Every row comes from one small tree of marks. Brackets hold a mark, then the marks that hang from it, in alphabetical order. Every link used is in the known rows. Which tree was each row made from?
Known rows
{sanu kegibe}: [  1.0   3.7  -1.1  -5.1   5.5  16.1   8.3  -2.8  -1.0  15.2  -9.2 -12.2
 -14.4   8.1  -6.2   5.3 -20.8  -7.8  -3.6  10.8  -9.0  19.5  17.3]
{mazaf naru {sanu {kegibe {suzu {gizenon nugar zosiz}}}}}: [-10.3 -18.3  16.3 -35.2  -1.5 -14.9  29.1   5.9   0.9 -24.5   0.1   6.8
 -17.1  -0.4  20.8  14.8 -31.8  15.8   0.4 -18.4  27.7  -9.6 -15.9]
{lubul {gizenon nugar zosiz}}: [ -3.1  10.6   7.6  13.0   0.9  -0.2  -0.6 -10.0 -13.3  -8.0 -16.3 -23.6
  -0.2   8.8   7.6   4.3 -17.6  -8.3  -3.4   8.2   4.8  13.1   7.2]
{mafem {fevi {mazaf sanu}} naru {potav {kegibe suzu}}}: [ 36.9  -3.4 -18.7  35.0 -11.2  24.5  19.3  10.2  30.1  -2.6  26.5  34.2
 -42.3  -9.6 -22.2 -44.8   0.9   9.5  24.9 -23.1 -14.4 -19.6  15.5]
{zosiz gizenon pilor}: [  0.4  21.2 -16.8  -5.9   6.4   8.1 -18.0   8.2  19.7  17.2   4.1   7.8
  -0.9   6.6  -7.3  15.7  17.2 -11.6   4.9  26.4  -8.8  -4.1  15.1]
{mazaf naru {sanu {kegibe suzu}}}: [ -2.5 -12.8   6.8 -23.8 -20.9   3.8  37.4   8.0   8.2  -1.2   8.1   7.6
 -18.8   4.0  -9.0   2.4 -33.2   8.7   4.1 -12.5   7.9 -11.3  -2.0]
{mazaf naru}: [ -4.3  13.4   7.7  -1.9 -22.1  -4.2  16.2   9.4 -11.9   5.8   4.2  -7.0
 -11.5   7.5  -6.8   1.7 -12.7  -5.0  -2.8  -3.6   2.9  -3.5  13.4]
{suzu {gizenon lubul nugar zosiz}}: [-21.5  -0.8  17.5 -10.4   7.4 -16.7 -14.0  -3.3 -22.9 -11.6 -10.4 -15.0
  13.0   2.6  27.0  10.6   4.7   3.4 -14.6  -3.2  18.0   7.5  -5.4]
{gizenon lubul}: [-12.7   3.4   7.6   1.2 -11.6   0.9  -5.7  -2.5 -15.8  12.1  -2.4 -15.0
  11.0   6.7  -3.3  -2.6   3.7  -3.7 -11.3   4.4  -1.8   6.0   7.4]
{fevi {mazaf naru {sanu kegibe}}}: [-11.7  -8.7   1.5   2.8  -7.3  11.7  34.8   8.0   1.2  -9.8  15.3  -5.6
 -19.4 -12.1  -6.0  10.9 -18.1  17.3   4.0 -15.7  -4.3 -10.7   8.2]
{zosiz {gizenon lubul nugar suzu} pilor}: [-16.7   8.7 -11.0 -19.0  16.3 -22.3 -35.4 -13.5   9.8   2.1  -1.5  -1.4
  41.1   1.5  16.9  26.2  22.8  -5.7  -6.5  12.5 -14.0  -7.5 -27.9]
{fevi {mazaf naru}}: [ -4.2   2.8  12.4  17.4 -13.6   5.5  17.6   4.9 -13.0  -1.0   8.5  -5.2
  -5.3  -3.3 -16.9   6.5  -0.3   4.0  -0.5  -6.4  -3.5 -13.4  15.1]
{suzu gizenon}: [ -3.0  14.5  14.6  -1.3 -14.6   7.8  -1.1   7.6  -4.8   7.3  -4.1  -0.4
 -24.1   6.1   3.0   9.9  -3.0  -6.3  -6.0  10.1  11.6   7.5  22.0]
{potav {mafem naru}}: [ 18.1   9.0  -2.9   8.2 -21.3   2.5   8.2   8.7  -0.1   7.1   9.1  -2.7
 -24.5   2.4  -9.6 -20.8  -4.0 -17.0   4.4  -3.7   3.5  11.8  14.3]
{fevi {mazaf naru {sanu {kegibe {suzu {gizenon lubul}}}}}}: [-16.8 -33.3  16.9 -19.1 -17.0   6.5  18.9   9.4   2.4 -19.0  17.8  13.4
 -11.9 -16.1   7.6  14.9  -6.3  31.8  -4.2 -15.2  18.7 -14.5 -10.5]
{potav mafem}: [ 15.4  -2.4   9.5   4.1  -9.7  11.3  16.9   3.6  -3.2   8.2  -4.3  -5.4
  -5.3   2.6 -19.3 -17.8   5.7 -19.0  -1.5   2.7   4.9  11.3  12.5]
{kegibe {suzu {gizenon lubul nugar {zosiz pilor}}}}: [-11.5  -9.2   5.9 -21.3  10.4 -19.5 -23.9  -2.7  -7.4  -9.9  -5.4   7.4
  26.2   4.5   9.1  12.4  12.9  -0.4  -8.5   7.1  21.2   0.0 -20.7]
{gizenon lubul nugar suzu zosiz}: [-20.8  -2.8   7.5  -1.8  15.6 -31.0 -11.7 -19.9 -24.7  -6.2 -16.0 -22.2
  48.2   4.1  17.4   4.4  -1.4  -0.8  -9.0 -13.0  -4.3  -4.0 -26.9]
{sanu {kegibe {suzu gizenon}}}: [  7.6 -10.1  14.5 -22.0  -3.6  17.6   5.7   0.6   9.1  10.3  -7.6  12.1
 -26.0   8.4  -3.9  11.0 -19.8  -1.7  -4.2  15.0  12.2  12.6  11.4]
{fevi {mazaf {sanu kegibe}}}: [ -8.4  -9.0   2.1  11.9   4.2  23.9  25.2  -0.7   4.7   0.0   5.6  -8.1
 -13.5  -8.4 -13.2   9.4 -12.7   9.7   3.1  -5.0 -11.4  -3.5  14.9]
{mafem fevi naru}: [ 15.3  25.6  -9.5  24.9 -14.4   6.5   0.2   1.4   5.1  13.4   9.0   4.8
 -46.8   4.9   3.0 -14.4 -12.2   3.3   5.1   1.2  -9.6   4.8  20.0]
{potav kegibe}: [ 13.9   6.0   0.6   6.7  -8.8  10.4  10.9   8.0   1.9  11.7 -11.2  -9.7
  -4.5   2.5 -21.6 -15.0   0.0 -16.5   0.9   2.8  -3.1  12.8  20.1]
{fevi mazaf}: [ -1.0   2.8  12.4  26.3  -1.7  17.9   8.6  -4.2  -8.9   8.4  -1.2  -8.3
   0.0   1.3 -24.6   4.7   5.7  -3.7  -2.2   3.4 -10.2  -5.7  21.9]
{suzu {gizenon lubul nugar {zosiz pilor}}}: [-20.0   4.7  -3.3 -13.9  14.8 -20.9 -29.6   2.1 -14.5 -11.4  -3.7  -7.2
  19.6  -1.0  23.4  16.3  15.6  -0.4  -9.6   5.6  15.6  10.9 -13.1]
{mazaf naru {sanu kegibe}}: [-10.6   1.6  -3.6 -15.8 -15.9   1.9  32.7  12.9   1.1  -3.0  10.2  -6.7
 -25.5  -1.7   5.4   5.8 -29.5   8.8   2.2 -12.8   2.5  -0.3   6.7]
{kegibe {suzu gizenon}}: [  6.1  -0.9  24.4  -9.0 -20.1   9.9   3.6   3.1   1.6   9.9  -5.7  14.2
 -17.8  11.3 -11.6   5.6  -7.1  -6.2  -4.3  11.0  17.4  -3.0  14.9]

Write each row's tree
[-14.7   9.4  -7.8 -17.8  12.5  -8.0 -29.7  -5.3   8.1   3.5   3.4  -4.0
  23.4   5.1  10.0  22.1  25.5  -7.3  -9.3  19.1  -7.4   0.4  -9.2]	{zosiz {gizenon lubul nugar} pilor}
[-19.2   3.4 -13.2  -5.6  22.6 -35.2 -27.6 -13.9 -16.0  -6.3  -9.2 -14.6
  55.2   0.7  14.2  10.8   9.8  -3.9  -4.0  -3.8  -6.6  -1.4 -33.2]	{gizenon lubul nugar suzu {zosiz pilor}}
[ -3.0  15.3 -16.5   8.7  11.7 -19.7 -20.8 -11.8  -3.3 -10.0 -14.4 -14.0
  23.7   2.1  11.4  14.6  -8.9 -10.1   5.3  10.0  -4.2   8.6 -19.1]	{lubul {gizenon nugar suzu {zosiz pilor}}}
[ -3.6   9.7   4.1  12.9   4.2 -15.0  -6.5 -18.3 -12.0  -9.7 -21.3 -21.5
  16.9   5.6  14.8   8.4 -20.3  -6.1   0.1   0.7  -2.0   5.5 -11.8]	{lubul {gizenon nugar suzu zosiz}}
[ 13.8 -16.4  -3.4 -12.9   4.2   1.9 -11.5  13.9  -1.1  -1.8  -1.9  17.3
   9.4   1.8   2.1 -34.1  12.4  -3.1   5.1  -6.1  15.9   3.0   2.9]	{mafem {potav {kegibe {suzu {gizenon lubul zosiz}}}}}
[-12.5   9.8 -20.7 -12.6   8.7 -12.6 -36.1  -2.1  12.3  12.2   2.7   5.7
  33.8  -1.7  10.1  18.0  25.5  -0.7  -0.2  15.8 -13.7  -9.8 -17.5]	{zosiz {gizenon lubul suzu} pilor}
[ 26.1 -39.2   7.1   6.0  -3.5  23.4  51.3   4.4  21.7 -15.1  14.3  24.9
 -32.7 -21.0 -17.7 -21.4  -4.8  23.6  11.2 -18.4   7.5 -13.5 -10.8]	{potav {mafem {fevi {mazaf naru {sanu {kegibe suzu}}}}}}
[ -7.6  -8.2  -3.0 -16.2   3.2 -10.1 -24.9   8.4  -4.6   1.0  -1.1  14.0
  19.0   1.8   1.7   2.8  15.7   3.3  -1.3  11.2  21.8  -1.7 -10.5]	{kegibe {suzu {gizenon lubul {zosiz pilor}}}}
[ 34.2   1.3 -12.5  40.0  14.8  33.0   9.3   3.6  13.8   4.8   4.9  14.4
 -23.9  -9.2 -20.7 -36.9  17.2  -0.9  13.2  -3.5 -22.4   2.7  24.7]	{mafem {fevi mazaf} {potav kegibe}}
[ 37.3  22.6 -30.7  25.1  -5.9  14.7  -1.2  12.8  17.5  10.2  13.8  16.4
 -49.0   2.0  -0.2 -44.9  -4.0  -6.9  16.7  -7.7 -17.6  13.2  24.2]	{mafem fevi naru {potav kegibe}}
[ -4.6 -20.7  15.2 -28.1  -4.4  11.3  -6.2  -1.8   0.9   6.5  -5.2   6.9
  -8.1   3.5   7.0   8.9  -9.4   6.6 -12.4  11.8  14.2  15.6  -1.6]	{sanu {kegibe {suzu {gizenon lubul}}}}
[-14.8   5.3 -22.1  -0.7  14.9 -25.7 -27.9  -2.8 -13.1   4.3  -5.6  -8.6
  48.0  -2.7   7.0   1.0  12.8  -0.2   2.0   0.7  -5.8  -3.1 -22.9]	{gizenon lubul suzu {zosiz pilor}}
[ 30.8   1.4 -13.4  30.3   3.3  20.8  18.8  12.4   9.2  -4.5  14.1  17.0
 -29.1 -12.7 -13.0 -35.4  12.4   6.9  14.2 -13.8 -14.6  -3.9  17.0]	{mafem {fevi {mazaf naru}} {potav kegibe}}
[ -7.9  12.8 -13.0  -0.5  23.6 -28.6 -14.5 -12.3  -8.1  -2.8 -12.5 -10.2
  37.6   4.9   3.2  12.6  -1.0 -13.3   4.4  -0.6  -8.4  -3.9 -21.1]	{gizenon nugar suzu {zosiz pilor}}
[ 45.3  -9.3 -10.9  40.8  -2.0  21.5  16.1   9.6  18.5  -3.9   8.5  10.5
 -36.6 -22.2 -21.1 -41.3  20.0   0.1  12.8  -9.7  -6.2  12.8  13.8]	{potav kegibe {mafem {fevi mazaf} naru}}
[-16.2  -1.2  -2.0   3.2   7.3 -21.7 -13.0  -8.9 -22.2   5.1 -11.9 -15.4
  40.9   0.3  10.6  -4.7   1.4   3.6  -3.7  -8.7  -3.8  -6.0 -15.4]	{gizenon lubul suzu zosiz}
[-19.1   2.3  23.6 -12.8  -8.6  -6.8 -12.5  -5.9 -15.3  -6.0  -5.2 -12.3
   0.5   4.0  20.6  17.3   4.8  -1.2 -20.3   2.6  12.5  12.0  -1.6]	{suzu {gizenon lubul nugar}}
[-17.8   4.5  -9.3  -5.7  19.2 -21.2 -21.6  -5.8 -17.2  -4.7  -5.6 -16.8
  37.6   4.2   6.6   6.1  11.6  -5.1  -7.6   3.0   0.6   7.6 -14.8]	{gizenon lubul nugar {zosiz pilor}}
[-17.6   2.6   9.9 -15.3   8.6 -17.6 -20.8 -19.5   1.3   1.4  -8.5  -8.7
  34.0   5.0  20.5  20.2  12.1  -2.6 -12.5   3.1 -11.9 -10.4 -20.4]	{zosiz {gizenon lubul nugar suzu}}
[ 22.7  -6.0 -19.9  22.5   2.8  29.7  17.6  -2.0  28.0  -0.1  28.3  32.3
 -52.1  -3.0  -6.4 -24.9 -20.6  19.0  20.4 -15.6 -19.8 -13.7  12.7]	{mafem {fevi {mazaf {sanu {kegibe suzu}}}} naru potav}
[ -3.9  17.8 -10.4 -13.3  17.0 -15.5 -22.8 -11.5  17.9   5.3  -4.8   3.3
  22.7   5.8   6.6  28.9  12.8 -14.2   2.0  15.5 -15.9 -10.4 -15.0]	{zosiz {gizenon nugar suzu} pilor}
[ 48.3 -35.6  11.3  19.2  -7.3  20.4  39.3   9.1  17.7 -10.0   2.6  24.3
 -16.4 -20.9 -37.4 -40.5  20.7   5.1  11.2 -11.9   7.7  -6.5  -4.6]	{potav {kegibe suzu} {mafem {fevi {mazaf naru}}}}
[-13.4   4.5   0.1  -9.1   1.0  -8.3 -21.2  -8.1   3.2  12.7  -3.7  -2.4
  26.9   2.3  14.0  11.8  15.0   2.0  -6.1   7.2 -11.1 -12.8  -9.8]	{zosiz {gizenon lubul suzu}}
[  2.4  18.8 -22.3  15.4   0.9   4.1 -15.4   7.4  -1.6   2.1  -6.1  -9.4
  -1.0   3.3  -3.2   1.2  -3.4  -7.8   8.9  21.4   3.2  14.7  10.6]	{lubul {gizenon {zosiz pilor}}}
[ -8.3 -22.5  24.0 -33.3   3.5   2.4  -5.6 -13.1  -1.1  -4.4  -9.7   0.1
  -1.0   6.8  13.4  18.5 -12.5   2.0 -17.9   7.2  13.4  18.0 -11.8]	{sanu {kegibe {suzu {gizenon lubul nugar}}}}
[-13.4   1.6  10.4  15.5 -23.8   3.4  32.2  10.5  -6.7 -10.0  17.7  -2.9
 -10.5  -9.3 -13.7   6.0  -4.3  12.7   3.9 -19.8   0.9 -26.0  11.1]	{fevi {mazaf naru sanu}}
